Each row was made from one small tree. The marks that hang from a mark follow it in brackets, in the order of their numbers. Every link used is in the known rows. Write each row's tree.
Known rows:
K_174{K_16}: [ 1.67 -1.20 -0.07 -0.43  0.94 -0.93  0.45 -1.65  0.32  0.65  0.16 -0.31
  1.68  0.38 -0.61 -1.23  1.48  0.25  0.70  0.00  0.11  0.69]
K_174{K_872}: [ 3.23  0.44 -0.12  0.43  0.44  0.02  0.50  0.39 -0.19  0.35 -0.12 -0.08
 -0.28  0.29 -0.58  0.08  1.05 -0.39 -0.10 -0.23  0.33  0.09]
K_16{K_120 K_888}: [ 0.52  0.37 -0.20 -0.05  0.64 -0.83 -1.43 -1.54  3.83 -3.73  1.54 -0.47
 -2.57 -0.11  0.23  0.63  0.81 -2.06 -0.57  0.74  0.51 -1.42]
K_717{K_174{K_16} K_863{K_496}}: [ 3.74 -1.42  0.16 -0.24  1.68  0.05 -0.21 -1.89 -2.19 -0.58  0.35  4.99
  2.18  0.43  1.46 -1.12  2.65  0.16  1.04  1.26 -0.23 -3.48]
K_863{K_496{K_174}}: [ 1.80 -1.26  0.17  0.30  0.70  0.44  0.05 -0.10 -2.20 -1.28 -3.54  0.39
  0.91  0.08 -0.17  0.54  0.08  0.26  0.09  0.51 -0.02  0.23]
K_717{K_863}: [ 0.49  0.23  0.41  0.24  0.31  0.36 -0.17  0.03  0.29 -0.18 -0.13  1.72
  0.07 -0.09  0.92 -0.13  1.03 -0.34  0.07  0.71  0.15 -3.04]
K_717{K_863{K_496}}: [ 1.05  0.26  0.36  0.29  0.33  0.90 -0.35  0.02 -3.29 -0.48 -0.98  1.42
  0.42  0.23  1.02  0.31  1.13 -0.07 -0.01  1.05 -0.16 -3.16]
K_872{K_863{K_717}}: [-3.26  0.41 -0.13  0.83  0.35  0.79 -0.16  0.17  0.26 -0.62 -0.31 -0.62
  0.65  0.17 -1.10 -0.65 -0.67  0.23 -0.02 -0.92  0.26  3.99]
K_872{K_863{K_496}}: [ 1.27  0.04 -0.04  0.65  0.45  0.59 -0.14 -0.27 -3.43 -0.59 -0.92 -1.07
  0.18  0.85 -0.82  0.25 -0.69  0.01  0.09  0.27 -0.13  3.83]
K_496{K_174{K_717 K_872{K_863}}}: [ 1.12 -0.57  0.22  1.52  1.59  0.14  0.73  1.10  1.46 -0.88 -2.91  0.15
  1.04  0.38 -2.05 -0.98  0.71 -0.76  0.12 -0.29  0.68  5.04]
K_496{K_174{K_872}}: [ 4.45 -0.90  0.18  0.57  1.20 -0.10  0.70  0.41  1.28 -0.56 -2.86  0.61
  0.25  0.12 -0.84  0.13  0.93 -0.34  0.01 -0.04  0.58  0.49]
K_863{K_496 K_717{K_174{K_872}}}: [ 0.70  0.37 -0.46  0.68  0.91  1.21 -0.09  0.49 -2.86 -0.92  0.09  3.61
  1.09 -0.01  0.48 -0.04  1.29  0.61 -0.05 -0.50 -0.01 -1.09]
K_174{K_717{K_863} K_872}: [-0.40  1.05  0.38  1.02  0.78  0.53  0.32  1.42  0.23  0.27 -0.26  1.91
  0.79 -0.08  0.07 -0.93  2.56 -0.82 -0.11  0.45  0.43 -2.39]
K_120{K_16{K_888}}: [ 1.86 -1.56 -0.27  1.04  1.00 -0.19  0.46 -1.94  3.21  0.49 -0.50 -0.08
 -1.59  0.24 -1.06  0.17  1.76 -1.09  0.28  0.49  0.64 -0.58]
K_717{K_174{K_496}}: [ 1.91 -0.75 -0.18  0.22  0.33 -0.06  0.05 -0.23  3.86 -0.88  0.65  4.19
 -0.19  0.23  1.16  0.39  0.86  0.07  0.24  0.09 -0.43 -0.99]
K_717{K_174{K_16}}: [ 2.68 -1.74 -0.18 -0.57  1.36 -0.91  0.16 -1.89  1.10 -0.15  1.37  3.51
  1.75  0.22  0.48 -1.35  1.50  0.26  1.05  0.15 -0.08 -0.29]
K_496{K_174}: [ 1.26 -1.36  0.26  0.19  0.73 -0.06  0.23 -0.02  1.53 -0.93 -2.79  0.73
  0.50 -0.22 -0.28  0.06  0.00 -0.07  0.17  0.08  0.22  0.46]
K_174{K_16{K_888} K_872{K_863}}: [ 5.70 -0.74  0.04  0.61  1.78 -2.26 -0.31 -2.35  3.04  0.50 -0.50 -1.01
 -0.74  1.22 -1.98 -0.64  2.21 -1.66  0.73 -0.05  1.14  4.11]
K_174{K_496 K_717 K_872}: [ 0.04  0.55 -0.05  1.05  0.19  0.06  0.87  1.41  2.97  0.29 -0.55  0.50
  0.48  0.40 -0.76 -0.25  2.47 -0.45 -0.31 -0.37  0.08  0.56]
K_888{K_120{K_16}}: [ 0.39 -1.48 -0.16  1.78 -1.32  1.62  0.81 -1.95  0.57  0.68  0.40  2.57
 -0.09  0.48 -1.53 -0.49  1.11 -0.62 -0.04  0.51  0.13  0.16]
K_872{K_863}: [ 0.70  0.02  0.08  0.53  0.35  0.08 -0.09 -0.19  0.15 -0.35 -0.09 -0.75
 -0.25  0.54 -0.93 -0.23 -0.81 -0.32  0.19 -0.15  0.13  3.95]
K_863{K_717{K_174{K_16 K_496}}}: [-0.43 -1.49 -0.32 -0.01  1.19 -0.25  0.40 -1.40  4.37 -0.67  0.77  3.93
  2.61  0.28  0.36 -1.28  2.33  0.87  0.71 -0.69 -0.12 -0.35]
K_717{K_174{K_16 K_496}}: [ 3.66 -1.93 -0.15 -0.30  1.22 -0.98  0.48 -1.78  4.24 -0.36  0.86  3.91
  1.59  0.66  0.53 -0.88  2.35  0.37  0.92  0.07 -0.30 -0.32]
K_872{K_174{K_16 K_496}}: [ 2.82 -3.36 -0.19  0.27  1.75 -0.81  0.60 -2.23  2.90 -0.20 -2.09 -2.23
  1.75  1.46 -1.57 -0.49  1.95  0.04  0.41  0.36 -0.13  1.99]
K_863{K_496 K_717}: [-3.47  0.48 -0.28  0.36 -0.06  1.25 -0.24  0.32 -3.50 -0.57 -0.96 -0.24
  1.35 -0.16 -0.07  0.02  0.28  0.85 -0.31 -0.47 -0.15 -0.21]

Which tree is each row?
[ 1.15 -0.09 -0.53  0.24  2.14 -0.16  0.78 -0.92  1.28 -2.64  2.16 -0.70
  1.84  0.34 -1.33 -2.07  3.30 -1.10 -0.13  0.01  0.48  0.55]	K_174{K_16{K_120} K_717 K_872}
[-0.45 -2.07  0.19  0.16  1.49 -1.13 -0.87 -2.27  1.05 -1.08 -4.02  0.31
  1.74  0.02 -0.81 -0.36  2.16 -0.08  0.55  0.10  0.73  0.23]	K_863{K_496{K_174{K_16{K_888}}} K_717}
[ 4.44  0.44 -0.15  1.04  0.88  0.54  0.32  0.13 -3.68 -0.23 -1.07 -1.18
 -0.13  1.16 -1.37  0.36  0.45 -0.32  0.00 -0.01  0.26  3.92]	K_174{K_872{K_863{K_496}}}
[ 6.38 -0.90 -0.43 -0.21  2.59 -1.79 -0.78 -2.95  4.75 -3.50  2.81  2.99
 -1.02  0.44  0.19 -0.66  3.27 -2.07  0.30  0.69  0.80 -1.63]	K_717{K_174{K_16{K_120 K_888} K_872}}
[ 2.02 -1.73  0.12  0.51  2.06 -0.82  1.21 -0.26  1.66  0.03 -2.60  0.65
  2.99  0.20 -1.72 -1.91  2.98 -0.27  0.65 -0.26  0.69  1.70]	K_496{K_174{K_16 K_717 K_872}}
[ 2.22 -1.06  0.58  0.52  1.02  0.79 -0.08  0.02 -1.75 -1.37 -3.78  2.13
  0.97 -0.01  0.68  0.37  1.06 -0.18  0.16  1.27  0.08 -2.77]	K_717{K_863{K_496{K_174}}}
[-0.91 -0.79  0.37  0.42  0.90 -0.35  0.54 -0.57  3.80  0.25 -0.45  2.18
  2.62  0.40  0.02 -1.70  3.80 -0.24  0.54  0.51 -0.03 -1.84]	K_174{K_16 K_496 K_717{K_863}}
[-0.48 -2.98 -0.13  1.19  2.00 -0.50  0.67 -1.47  3.17 -0.50 -2.18 -2.73
  2.50  1.66 -2.79 -1.53  1.68 -0.33  0.47  0.09 -0.06  6.44]	K_872{K_174{K_16 K_496 K_717} K_863}
[ 2.27 -0.41  0.26  0.85  1.49 -0.41  1.04 -0.15  3.66  0.65 -0.58  2.04
  2.38  0.71 -0.45 -1.61  4.89 -0.57  0.49  0.36  0.36 -1.77]	K_174{K_16 K_496 K_717{K_863} K_872}
[-2.77  0.44 -0.20  0.95  0.33  1.33 -0.28  0.05 -3.36 -0.90 -1.15 -0.99
  1.15  0.41 -1.02 -0.14 -0.51  0.59 -0.14 -0.60 -0.04  3.78]	K_872{K_863{K_496 K_717}}
[-2.58 -1.52 -0.18  1.47  1.27  0.94 -0.29 -0.07 -3.86 -1.25 -2.64 -3.14
  1.43  1.12 -2.14 -0.31 -0.42 -0.45 -0.24  0.52 -0.18  5.60]	K_872{K_174{K_717} K_863{K_496}}
[ 0.48 -1.10  0.52  0.41 -1.52 -1.84 -1.58 -3.37  3.24  0.48  0.10  2.57
 -0.55  0.60 -0.77 -0.52  1.84 -1.75  0.36  0.68  0.68  0.03]	K_174{K_16{K_888{K_120}}}
[-0.42 -0.95 -0.82 -0.29  2.13  0.93 -0.29 -2.11 -1.33 -4.33  2.42  2.70
  2.52  0.09  0.49 -1.28  2.00  0.37  0.10  0.10 -0.14 -1.27]	K_863{K_496 K_717{K_174{K_16{K_120}}}}
[-1.76 -0.03 -0.33  0.87  0.82  1.35 -0.56 -0.18 -2.60 -1.61  0.01  2.84
  1.21  0.28  0.08 -0.29 -0.55  0.66  0.20 -0.46 -0.17  2.77]	K_872{K_863{K_496 K_717{K_174}}}
[-0.50 -0.58  0.00  0.31  1.78  0.15  0.34 -1.12  4.85 -3.36  1.62  1.49
  2.01  0.43  0.14 -1.77  4.09 -1.03 -0.05  0.93  0.07 -2.60]	K_174{K_16{K_120} K_496 K_717{K_863}}
[-0.54 -1.87  0.87  0.39  1.86 -1.79 -0.74 -1.55  4.88 -0.71 -3.14  2.60
  1.45 -0.21 -0.14 -1.49  3.40 -1.45  0.83  1.10  1.03 -2.15]	K_496{K_174{K_16{K_888} K_717{K_863}}}
[ 5.14  0.29  0.18  0.66  1.21  0.85 -0.17  0.17 -2.64 -0.74  0.01  5.15
  0.16  0.31  1.44  0.24  2.28 -0.35  0.32  0.99  0.03 -4.11]	K_717{K_174{K_872} K_863{K_496}}
[-0.74 -1.93  0.65  0.37  1.85 -0.43  0.54 -0.62  2.11 -0.59 -2.65  2.44
  3.34 -0.18 -0.31 -2.20  2.90 -0.32  0.80  0.74  0.43 -1.48]	K_496{K_174{K_16 K_717{K_863}}}
[-0.99 -2.11  0.45  0.23  1.54 -2.15 -0.56 -1.63  4.69 -0.57 -2.97  0.88
  1.38 -0.14 -1.02 -1.30  2.33 -1.12  0.74  0.35  0.79  0.94]	K_496{K_174{K_16{K_888} K_717}}
[ 6.54 -1.30 -0.24  0.42  2.21 -0.86  0.62 -1.72  1.08 -0.15  1.13  2.70
  1.21  1.05 -1.00 -1.45  1.77 -0.37  1.13 -0.22  0.40  3.82]	K_717{K_174{K_16 K_872{K_863}}}
[ 2.54 -0.63 -0.35  1.10  1.67 -0.20  1.12 -0.92  3.51  0.16 -0.75 -0.74
  1.96  1.28 -2.16 -1.27  2.74  0.19  0.36 -1.16  0.58  4.79]	K_174{K_16 K_496 K_872{K_863{K_717}}}
[-3.22 -1.59 -0.08  1.36  1.23  0.46 -0.15  0.13 -0.24 -0.95 -1.87 -2.84
  1.01  0.85 -2.23 -0.77 -0.55 -0.68 -0.08  0.21  0.04  5.78]	K_872{K_174{K_717} K_863}
[-0.85 -1.22 -0.37 -0.10  1.41  0.34 -0.13 -1.56 -2.40 -0.85  0.35  3.38
  3.12  0.07  0.34 -1.29  1.70  1.13  0.82 -0.36 -0.22 -0.51]	K_863{K_496 K_717{K_174{K_16}}}
[-2.99  0.62  0.36  0.70  0.25  1.10 -0.27  0.90 -3.13 -0.42 -0.89  1.78
  1.49 -0.13  0.71 -0.54  1.68 -0.17 -0.13  0.96 -0.21 -2.72]	K_174{K_717{K_863{K_496}}}
[ 5.11 -0.88  0.20  1.21  1.60 -0.07  0.64  0.17  1.37 -0.83 -3.03 -0.17
 -0.08  0.66 -1.77 -0.04  0.23 -0.65  0.20 -0.17  0.76  4.53]	K_496{K_174{K_872{K_863}}}
[ 7.53 -1.50 -0.31  0.67  2.09 -0.90  0.96 -1.50  4.16 -0.30  0.61  2.92
  1.04  1.50 -1.00 -1.01  2.54 -0.31  1.02 -0.28  0.19  3.79]	K_717{K_174{K_16 K_496 K_872{K_863}}}
[-1.50 -0.87 -0.01  1.12  1.10  1.25 -0.03  0.04 -1.96 -1.90 -3.84 -0.24
  1.63  0.24 -1.27 -0.09 -0.62  0.54 -0.01 -0.43  0.30  4.24]	K_872{K_863{K_496{K_174} K_717}}
[-0.08  0.86 -0.26  1.31  0.87  0.75  0.34  0.59  0.05 -0.28 -0.42 -0.79
  0.40  0.40 -1.66 -0.53  0.45 -0.02 -0.13 -1.16  0.66  4.07]	K_174{K_872{K_863{K_717}}}
[ 4.13 -1.60 -0.39 -0.37  1.93 -1.78 -0.99 -3.36  8.10 -4.01  2.41  3.38
 -0.99  0.59  0.80 -0.25  3.04 -1.71  0.32  0.83  0.23 -1.75]	K_717{K_174{K_16{K_120 K_888} K_496}}
[ 0.34 -0.54  0.15  0.97  1.18  0.05  0.77  1.39  1.33 -0.55 -2.76  0.88
  1.29 -0.16 -1.14 -0.70  1.61 -0.52 -0.06 -0.15  0.61  0.99]	K_496{K_174{K_717 K_872}}
[ 5.85 -1.08 -0.17  0.26  1.16 -1.00  1.19 -1.10  3.26  0.86 -0.44 -0.06
  1.24  1.11 -1.08 -0.61  3.34 -0.12  0.46 -0.25  0.28  0.77]	K_174{K_16 K_496 K_872}
[-3.41 -1.28  0.30  0.99  1.15  0.71 -0.33  0.40 -0.15 -0.79 -2.01 -0.30
  1.36  0.15 -0.41 -0.78  1.21 -0.70 -0.16  1.04 -0.03 -1.18]	K_872{K_174{K_717{K_863}}}
[ 3.14 -3.13 -0.25  0.72  2.27 -0.14  0.08 -2.57 -3.60 -0.67 -2.48 -3.73
  2.13  1.79 -2.44 -0.73  0.54 -0.01  0.61  0.60 -0.06  5.81]	K_872{K_174{K_16} K_863{K_496}}
[ 3.06 -1.13 -0.52 -0.27  1.59 -0.46  0.61 -2.15  4.47 -3.20  1.74 -0.49
  0.90  0.82 -0.46 -0.72  2.55 -0.53 -0.10  0.34 -0.06 -0.11]	K_174{K_16{K_120} K_496}
